Each row was made from one small tree. The marks that hang from a mark follow it in brackets, in alphabetical order. Every link used is in the known rows. Write each row's tree.
In the rows, 128 means zero.
Known rows:
ketaf{fara{bora zutas{tarov}}}: [123 165 159 113 152 136  96 123 142 136  71 138 109 147 121 103 148 135
 104 139 151 193 132  91]
fara{bora{lonuv} ketaf zutas}: [ 96 105 149 123 174 167  92 105 170 120 112 111 107 122 127  92 228 148
 112 101 109 161 116 145]
zutas{fara{bora{lonuv{geme{bilazak}}}}}: [103 115 157  98 128 156  64 154 106 109 117 100  85 162 144 149 147 143
 184 115 114 153 145 156]
ketaf{fara{zutas} tarov}: [131 152 159  89 168 164 102 133 125 157 110 122 114 124 139 121 182 161
  88 129 149 185 108 104]
fara{ketaf zutas}: [118 126 140 113 160 192  93 107 112 144 130 102 119  98 107 115 241 149
  94  88 107 118 114 118]
tarov{ketaf{fara{bora}} zutas}: [105 199 170  85 130 164 150 134 168 150  48 165 123 181 137 125  79 151
  85 159 194  99 108 139]
lonuv{bora geme{bilazak}}: [111 139 151 101  93 160  39 137  63 130  97 127  87 145 123 166 150 110
 171 117 121 128 161 147]
lonuv{geme{bilazak}}: [114 138 157  89 123 154  48 130  67 149 129 100 102 147 100 160 155 160
 138  99 111 113 135 152]
bilazak{geme{lonuv}}: [101 130 172  96 160 130 104 157 121 171 128 113  87 114 134 167 143 232
  91  89 142 132  90 131]
bora{lonuv{geme{bilazak}}}: [ 99 129 170 104 155 141  33 133 102 117 135  96  81 160 116 152 153 180
 142  61  98 150 126 168]
ketaf{fara{bora{lonuv} zutas} tarov}: [108 131 168  98 181 140 104 130 184 136  91 131 106 145 162 101 168 161
 106 144 150 229 109 130]
ketaf{fara{bora} tarov}: [131 147 148  83 138 135 137 152 154 192  72 134 124 155 138 115 106 146
 104 207 165 174 111 119]
fara{bora ketaf}: [117 122 129 105 131 161 127 128 143 176  96 114 127 131 112 106 169 137
 110 165 126 108 117 135]
geme{bilazak lonuv{bora}}: [109 121 161 111 150 122  82 129  80 113 103 122  70 104 126 137 112 171
 164 142 138 168 133 124]
lonuv{geme}: [125 158 144 101 106 180  76 157  90 172 105 114  89 171 108 165 158 142
 124  90 128 102 126 158]
tarov{zutas}: [123 182 129  96 140 166 116 170 127 154 114 138 101 144 114 159 120 170
 103  87 165 113 107 130]
bora{lonuv}: [110 157 153 111 156 143  94 157 145 146 118 109  79 146 135 146 128 197
 116  77 127 156 122 148]
bilazak{geme{lonuv{bora}}}: [ 96 130 164 107 132 136  96 161 116 153  99 137  71 108 161 171 139 186
 122 107 151 145 117 125]
tarov{ketaf zutas{fara{bora}}}: [124 184 131  77  99 194 175 170 135 139  90 148  98 159 139 151 104 131
 145 153 209  84 136 132]
zutas{fara tarov{ketaf}}: [142 190 123  93 102 169 158 162 103 135 125 115  71 150 108 136 102 145
 151 118 189 118 153  95]
geme{lonuv}: [116 138 154 110 159 139 117 151 106 157 113 112  73 127 110 136 118 204
 113 119 146 142 100 136]
geme{bilazak lonuv}: [109 117 167 100 186 115  91 124  84 129 134  99  89 105  99 133 120 218
 128 125 132 154 105 131]

Write each row's tree:
[146 121  98  90 135 189 147 167 108 153 145  96 110 109 138 117 188 131
 131 144 143 135 110 100] -> zutas{fara{ketaf{tarov}}}
[104 114 129 135 174 143  92 113 175  99 122 117  93 132 101  74 209 131
 123  96 126 198 116 115] -> fara{bora{lonuv} ketaf zutas{tarov}}
[133 134  98 112 122 162 143 159 127 133 112 111 104 130 115  98 154 106
 149 158 147 140 133  86] -> zutas{fara{bora ketaf} tarov}
[103 110 130 120 126 197  95 155 139 120 105 104  91 171 150 119 194 112
 151 103 104 121 119 158] -> zutas{fara{bora{lonuv{geme}} ketaf}}
[126 200 131  82 114 202 161 172 116 128 114 136  88 146 136 161 111 154
 132  97 197  76 130 123] -> tarov{ketaf zutas{fara}}
[118 126 109 126 148 149 132 162 161 102 116 107  85 144 135  87 150 128
 152 125 134 179 123 103] -> zutas{fara{bora{lonuv} ketaf} tarov}
[131 109 117  96 161 184 109 121 121 156 155 106 118  96 106 102 245 139
 100 123 136 152 102 112] -> fara{ketaf{tarov} zutas}
[129 185 137  83 161 156 125 168 147 153 100 148 116 153 144 130 104 165
  77 130 179 160  78 108] -> ketaf{fara tarov{zutas}}
[106 114 130 117 148 175 131 152 153 125 108 102 100 132 158 109 168 143
 145 125 114 139 122 131] -> zutas{fara{bora{lonuv} ketaf}}
[105 137 117 113 161 183 134 165 172  99 111 129 102 142 154 111 159 140
 132 100 141 132  98 129] -> tarov{zutas{fara{bora{lonuv} ketaf}}}
[140 153  95  70 116 170 161 202 140 153 116 145 104 145 146 143 119 122
 153 172 210 149 110 109] -> ketaf{tarov{zutas{fara{bora}}}}
[122 172 136  78 149 143 138 169 171 164  75 160 126 166 143 121  96 143
  95 182 195 169  89 117] -> ketaf{fara{bora} tarov{zutas}}
[129 105 107  89 131 154 145 141 151 187 114 116 130 129 107  97 172 126
 114 199 157 143 103 128] -> fara{bora ketaf{tarov}}
[107 119 105 101 170 151 136 155 206 127 123 139 111 152 130  90 158 139
 108 134 169 172  75 143] -> fara{bora{lonuv} ketaf{tarov{zutas}}}
[115 108 140 110 145 182 105 104 135 155 106 116 127 110 111 104 230 124
 108 139 122 125 120 127] -> fara{bora ketaf zutas}
[126 133 118 124 160 168  95 115 120 125 144 108 101 106  82  98 220 137
 101  84 124 154 119  90] -> fara{ketaf zutas{tarov}}
[ 85 192 183  99 158 150 138 135 204 117  54 158 101 191 151 115  77 171
  96 127 184 137 105 155] -> tarov{ketaf{fara{bora{lonuv}}} zutas}
[125 122 119 118 147 156 105 114 142 136 117 122 112 121  83  83 207 109
 115 136 138 160 123  99] -> fara{bora ketaf zutas{tarov}}
[ 83 130 196 106 160 130  44 118 138 120  73 116 106 183 144 124 125 166
 129 121  97 168 119 164] -> ketaf{fara{bora{lonuv{geme{bilazak}}}}}
[130 146 131 107 130 142 103 136 135 149 107 130  95 132  92 119 162 127
 131 135 169 180 142 102] -> fara{bora zutas{tarov}}
[114 183 192  96 152 182 113  99 120 146  83 127 110 137 135 126 163 170
  81 110 150 116 133 125] -> tarov{ketaf{fara{zutas}}}
[ 87 165 195 104 121 162  99 123 169 139  47 135  89 219 148 122 112 147
 112 131 143 125 124 183] -> tarov{ketaf{fara{bora{lonuv{geme}}}}}
[105 177 140  91 128 178 162 171 171 107  95 146  78 172 155 140 101 151
 151 120 198 117 129 148] -> tarov{ketaf zutas{fara{bora{lonuv}}}}
[142 107  96  84 121 179 162 164 132 168 122 108 120 119 135 105 179 113
 146 195 156 137 115 108] -> zutas{fara{bora ketaf{tarov}}}
[121 142 106 101 132 197 145 166 140 130 106 134 118 129 139 122 161 118
 132 138 155  98 105 112] -> tarov{zutas{fara{bora ketaf}}}
[123 124  97  84 141 160 149 155 169 160 118 144 129 140 110  99 163 120
 107 174 182 137  79 125] -> fara{bora ketaf{tarov{zutas}}}
[115 154 179 104 156 163  97 119 135 160  61 132 124 137 141 123 162 149
  94 147 135 155 129 118] -> ketaf{fara{bora zutas}}
